Each row was made from one small tree. The marks that hang from a mark follow it in brackets, in alphabetical order. Every link used is in the known rows. Write each row's tree.
(in the rows, 128 means zero)
Known rows
M(H R(G Y) U): [131 115 146 162  99 146 168  82  75 135 148 196 119 132 121 145 136 127
  99 179 152]
Y(U(M(R))): [131 122 128 157  55 141 144 103  91 135 142 182 141 115 128 138 113 158
  98 153 158]
G(S): [130 106 129 143 125 151  97 176 106 131 138 159 117 143 113 139 114 179
  89 152 142]
Y(U): [124 123 144 148  53 136 130 158  79 130 132 182 132 110 127 141 106 149
  94 158 155]
U(M(H) Y): [142 106  73 197  25 165 178  69  78 132 138 201 142 129 130 139  72 177
 118 145 130]
E(R(G(S) Y(U))): [134 111 141 138  79 158 106 144  95 137 124 184 156 140 124 154 157 128
  88 168 169]
S(G(R(M(H) Y))): [127 112 142 141 172 145  86 107  97 123 156 168 152 119 129 153  79 163
  92 166 120]
M(H R(Y(U))): [140 109 156 155 102 146 180 117  53 130 134 164 138 142 127 147 113 158
 110 164 136]
M(R(G(S))): [137 112 149 146 133 161 123 127 146 139 139 154 129 149 123 145 146 149
  84 148 181]
Y(U(M)): [125 122 120 161  38 138 130 118  79 132 139 191 137 105 128 137 103 157
  99 155 151]
E(R(M Y(U))): [130 117 159 132  73 154 133 110  81 136 112 177 191 117 136 158 127 155
  97 165 145]
U(M Y): [144 109  89 187  34 164 159  68 111 138 140 194 155 127 130 140  91 173
 106 135 139]
U(M(H R)): [137 109 107 171  80 158 162  71  94 135 137 173 133 138 129 141  99 173
 112 142 140]
S(G(R(Y))): [133 112 145 137 170 144  77 124 113 128 159 166 143 134 124 152  98 150
  85 154 125]
S(G(R(M(U) Y))): [125 117 148 136 173 141  77  98 110 127 162 176 153 114 127 151  91 157
  84 167 124]
R(M(H U) Y): [116 112 159 156  98 138 145  87  45 126 133 190 160  89 132 151  88 171
 104 186 114]
E(R(M(H))): [128 117 133 140  74 166 145 112  91 133 105 174 167 129 136 155 106 165
 106 155 146]
M(R(G) U): [130 126 152 149 100 150 142  88 139 143 149 188 122 131 121 141 154 125
  81 157 177]
Y(U(M(H R))): [130 120 117 164  48 142 157 104  67 131 140 187 132 117 128 137 101 160
 107 160 151]
U(M): [130 110 111 166  65 154 124  92 110 136 135 179 140 122 129 143 100 168
 101 136 140]
M(H R(G) U): [128 122 130 163  89 150 169  89  92 134 147 197 103 133 121 140 128 130
  99 172 164]
G(R): [125 109 129 144 127 146  99 104 109 134 133 168 151 142 125 143 107 161
  78 140 139]
E(R(M)): [129 119 142 134  79 166 132 112 113 137 106 170 175 127 136 157 118 162
  98 148 152]
S(G(R)): [130 117 134 138 164 147  78 128 125 128 158 166 133 136 124 148  91 152
  85 149 134]

Which tree is each row?
[131 109 152 155  67 136 127 117  63 133 138 182 157 111 128 148 115 153
  98 162 132]
R(Y(U(M)))
[137 121 115 178  68 158 193  73  93 136 150 208 114 136 122 137 120 134
 103 171 163]
M(H R(G) U(Y))
[118 115 115 158 112 145 125  61  81 129 137 192 161 116 129 139  84 175
  86 164 129]
G(R(M(H U(Y))))
[116 111 124 151 130 147 111  81  85 127 128 171 162 120 132 145  81 179
  88 156 132]
G(R(M(H)))
[114 119 121 164  95 154 103 101 122 132 146 203 141  90 126 141 112 158
  82 185 174]
R(G(S) M(U(Y)))
[121 104 162 156 106 146 141 106  51 125 123 170 169  97 138 156  79 179
 108 176 117]
R(M(H) Y)
[129 119 123 161 107 150 155 104  90 133 153 193  96 140 113 135 131 141
  96 178 162]
M(H R(G(S)) U)
[150 108  92 184  68 172 158  54 137 141 149 187 153 142 127 139 118 167
  98 141 166]
U(M(R(G(S))) Y)
[128  98 151 153 121 151  82 152 103 133 141 173 135 127 121 152 141 137
  82 171 160]
R(G(S) Y)
[129 119 104 178  38 147 181 107  54 129 143 216 110 124 119 135  86 153
 110 168 125]
M(H U(Y))
[131 110 149 139  85 162 144 106  73 133 107 173 181 128 136 161 115 162
 106 162 134]
E(R(M(H) Y))
[137 104 151 162 114 157 162 109  84 132 133 165 132 143 129 153 125 140
 105 164 158]
M(H R(G Y))
[138 119 175 140 115 143 156  83 107 142 149 177 143 138 119 144 149 144
  88 156 139]
M(R(Y) U)
[136 115 153 155 105 142 184  85  60 134 147 187 124 139 118 141 123 149
 105 170 126]
M(H R(Y) U)
[119 124 139 158  76 149 144  85 104 133 134 194 160  90 133 144  90 175
  94 166 141]
R(M(U(Y)))
[124 119 110 168  33 138 144 119  55 128 138 195 127 107 128 137  89 159
 108 162 145]
Y(U(M(H)))
[126 108 145 142 121 135 101 101  76 132 138 174 166 132 126 145 116 154
  78 156 132]
G(R(Y(U)))
[140 104 119 170  88 155 163  65  82 135 139 172 143 138 128 145 105 170
 113 147 131]
U(M(H R(Y)))
[121 124 136 140  68 164 119  96 124 139 116 195 163 114 134 155 137 134
  89 164 175]
E(R(G M(U)))
[110 110 120 164 112 157 101 131  95 123 131 180 129  97 131 147  91 168
  96 186 170]
R(G(S) M(H))
[111 115 166 157  98 143 104  81  99 133 138 198 165  76 135 156 123 136
  84 189 159]
R(G M(U) Y)
[138 104 125 162 105 158 123  74 123 140 146 171 147 135 126 145 134 160
  94 147 156]
U(M(R(G(S) Y)))
[121 110 111 144 156 145  84  88 100 130 151 181 155 128 115 131 104 194
  72 168 133]
G(R(M(U(Y))) S)
[113 124 131 169  69 154 122  82 124 134 138 208 152  79 136 147 108 143
  86 178 178]
R(G M(U(Y)))
[105 122 127 169  75 149 124  93  91 127 133 206 130  79 135 147  93 144
  96 188 168]
R(G M(H U))
[118 121 124 169  66 149 163  86  70 127 132 200 147  92 132 142  71 177
 107 175 132]
R(M(H U(Y)))
[123 117 127 148  69 170 129 110 105 134 107 185 161 121 138 158 119 143
 100 164 172]
E(R(G M(H)))
[132 112 160 132  90 162 131 105  96 137 109 170 190 126 136 161 127 159
  98 156 140]
E(R(M Y))
